(in the rows, 128 means zero)
Known rows, with every step that occurs
L -> M -> Z -> E -> H: [126 145 117 162 121 148 120 103 129  88 147 121 142 128 106 109 109 173
 152 161  99 146 154]
E -> Z -> M -> L -> Y: [105 114 141 167 135 144 122 136 110 120 127 123 162 137 115 114 161  94
 129 139 131 132 103]
E -> Z: [109 177 112 124 122 149 131 133 121  96 132 121 171 114 115 110 133 136
 157 138 107 136 165]
V -> M -> Z: [117 197 127 111 130 110 118 129 119 102 137 130 136 120  95 116 150 119
 160 122 109 144 135]
E -> Z -> M: [113 151 109 168 123 124 132 141 130 100 126 123 148 122 107 106 131 196
 155 138 120 114 144]
H -> E -> Z -> M -> L -> Y: [ 94 106 144 175 133 153 113 143 108 125 129 119 155 141 122 108 155 101
 132 146 135 135 113]
C -> E -> L: [ 91 161 120 139 131 176 124 106 103 157 139 125 141 105 140 133 135  51
 165 152  85 136 161]
C -> E -> L -> Y: [ 94 132 138 151 149 170 125 117 107 147 149 109 151 125 131 127 154  49
 137 163  70 141 126]
Z -> M: [117 153 112 160 125 118 121 138 131 111 136 129 136 130 120 108 135 170
 145 135 122 105 123]
Y -> L: [125 191 149  90 124 156  98 126 121 160 173 127 134 116 153 127 120  93
 152 125 146 130 133]
C -> E -> Z -> M: [115 142 101 178 122 122 131 124 130  93 134 116 149 117 107 113 135 188
 166 146 121 125 159]
H -> E: [ 82 151 126 132 118 174  93 149 115 126 150 120 138 138 153  97 127 117
 148 152 123 131 167]
C -> E -> Z: [112 162 100 140 120 151 131 108 122  83 142 113 172 108 115 122 137 126
 172 149 110 151 188]
V -> M: [126 194 118  95 143 108 116 132 107 118 167 125 126 111 107 109 145  78
 160 139 119 133 127]
V -> M -> Z -> E -> L: [109 170 129 156 136 161 126 141 106 166 130 121 120 118 125 116 132 101
 174 153  79 127 144]
Y -> L -> M -> Z -> E -> H: [128 147 129 154 120 154 113 102 129 105 158 120 133 124 112 114 103 172
 157 158 111 148 153]
H -> E -> L -> M -> V: [ 86  86 137 125  92 151 113 134  92 151 156 158 122 121 129 131 130 104
 161 131 108 134 135]
H -> E -> L -> Y -> Z -> M: [ 95 104 129 163 133 123 107 149  95 118 120 105 136 129 126 115 124 116
 139 143 113 124 135]
H -> E -> Z: [ 84 158 120 137 118 171 115 149 118 105 135 114 160 124 128  97 125 148
 161 150 115 143 187]
V -> M -> Z -> E -> L -> Y: [107 140 144 163 155 155 127 139 109 156 145 107 133 131 118 114 154  80
 145 164  66 136 114]
V -> M -> L -> Y -> Z -> E: [147 120 121 155 135 120 105 138  93 106 138  97 139 135 134 116 131  75
 157 154 132 136 136]
V -> M -> Z -> E: [147 172 114 161 129 121 118 137 128 109 148 114 125 136 117 107 140 157
 174 151 110 129 143]
Y -> L -> M: [106 157 165  58 128 137 103 139 109 154 215 152 132 122 123 125 116 136
 160 136 129 139 132]
Z -> E: [145 161 107 161 125 146 117 136 130 115 152 115 137 142 144 105 133 142
 161 159 114 115 143]
C -> E -> Z -> M -> L: [110 128 117 171 112 141 118 121 105 112 113 142 157 119 117 119 144 116
 162 124 174 130 138]

Rows
[107 115 125 156 135 113 115 139  97 115 118 110 140 123 120 121 128 110
 138 137 108 119 125]  E -> L -> Y -> Z -> M
[107  91 129 136  94 140 121 130  98 147 155 156 122 122 125 134 131 114
 165 133 105 130 128]  Z -> E -> L -> M -> V
[116 119 122 154 133 101 113 139 103  95 124 109 144 129 119 119 130 123
 134 135 120 120 123]  L -> Y -> Z -> M
[ 99  91 127 128  92 138 121 114  95 138 158 158 129 113 123 143 136  96
 166 130 105 140 136]  C -> E -> L -> M -> V
[114 123 136 106 137 111 101 131  68  96 121 109 160 120 125 130 138   4
 132 125 137 151 126]  V -> M -> L -> Y -> Z
[106 166 128 163 131 172 126 136 112 164 122 124 129 122 135 118 131 109
 168 151  78 123 147]  M -> Z -> E -> L
[ 87 116 140 116 138 144 100 140  73 121 121  99 154 123 140 126 123  20
 133 143  96 148 149]  H -> E -> L -> Y -> Z
[109 137 122 162 112 138 118 133 106 119 108 146 157 124 118 113 143 120
 153 119 171 123 129]  E -> Z -> M -> L
[ 83 136 145  93 134 152 120 124  98 153 191 153 137 114 113 129 127 107
 168 156  85 143 152]  C -> E -> L -> M
[133 152 106 169 123 160 118 100 131  91 141 111 142 125 125 106 107 143
 145 165 107 135 153]  Z -> E -> H
[113 128 130 105 138 117 105 130  85  87 125 100 167 124 134 129 131  34
 127 133 108 144 135]  L -> Y -> Z
[ 94 138 112 176 119 140 119 154 126 109 128 118 140 128 114  97 126 202
 160 147 124 119 158]  H -> E -> Z -> M
[ 73 151 151 108 124 149 114 145 109 136 151 150 137 127 105 118 131 149
 161 135  85 146 152]  H -> E -> L -> M -> Z
[112 139 125 158 113 137 112 130 106 126 115 149 148 130 128 116 146 103
 146 117 176 116 114]  Z -> M -> L
[ 63 156 138 134 129 198 108 147  99 178 132 126 128 120 150 109 123  72
 155 155  89 128 161]  H -> E -> L
[143 116 120 162 130 131 106 136  98 103 130  99 148 141 144 118 131  82
 150 152 130 133 139]  M -> L -> Y -> Z -> E
[110 100 127 115  89 124 117 125 103 116 159 162 135 124 120 134 139 118
 154 121 120 131 123]  L -> M -> V
[113  77 116 171  95 117 117 126  92 118 105 128 130 119 128 140 136  93
 144 118 119 125 115]  E -> L -> Y -> Z -> M -> V
[112 117 134 111 131 122 101 129  74  95 114 111 170 126 134 133 134  11
 126 124 133 148 128]  M -> L -> Y -> Z
[116 150 101 150 119 157 117  68 124  79 146 114 156 108 118 124 118 104
 146 158 110 154 169]  C -> E -> H
[124 104 104 174  86 116 121 123 116 110 119 142 127 124 128 129 145 138
 148 116 133 113 115]  Z -> M -> V
[ 97 136 149 106 136 151 121 148 102 163 187 150 128 126 117 116 120 135
 168 161  83 128 139]  Z -> E -> L -> M
[107  81 131 128  93 131 116 131  84 137 147 150 124 118 126 138 124  96
 164 130 109 136 133]  Y -> Z -> E -> L -> M -> V
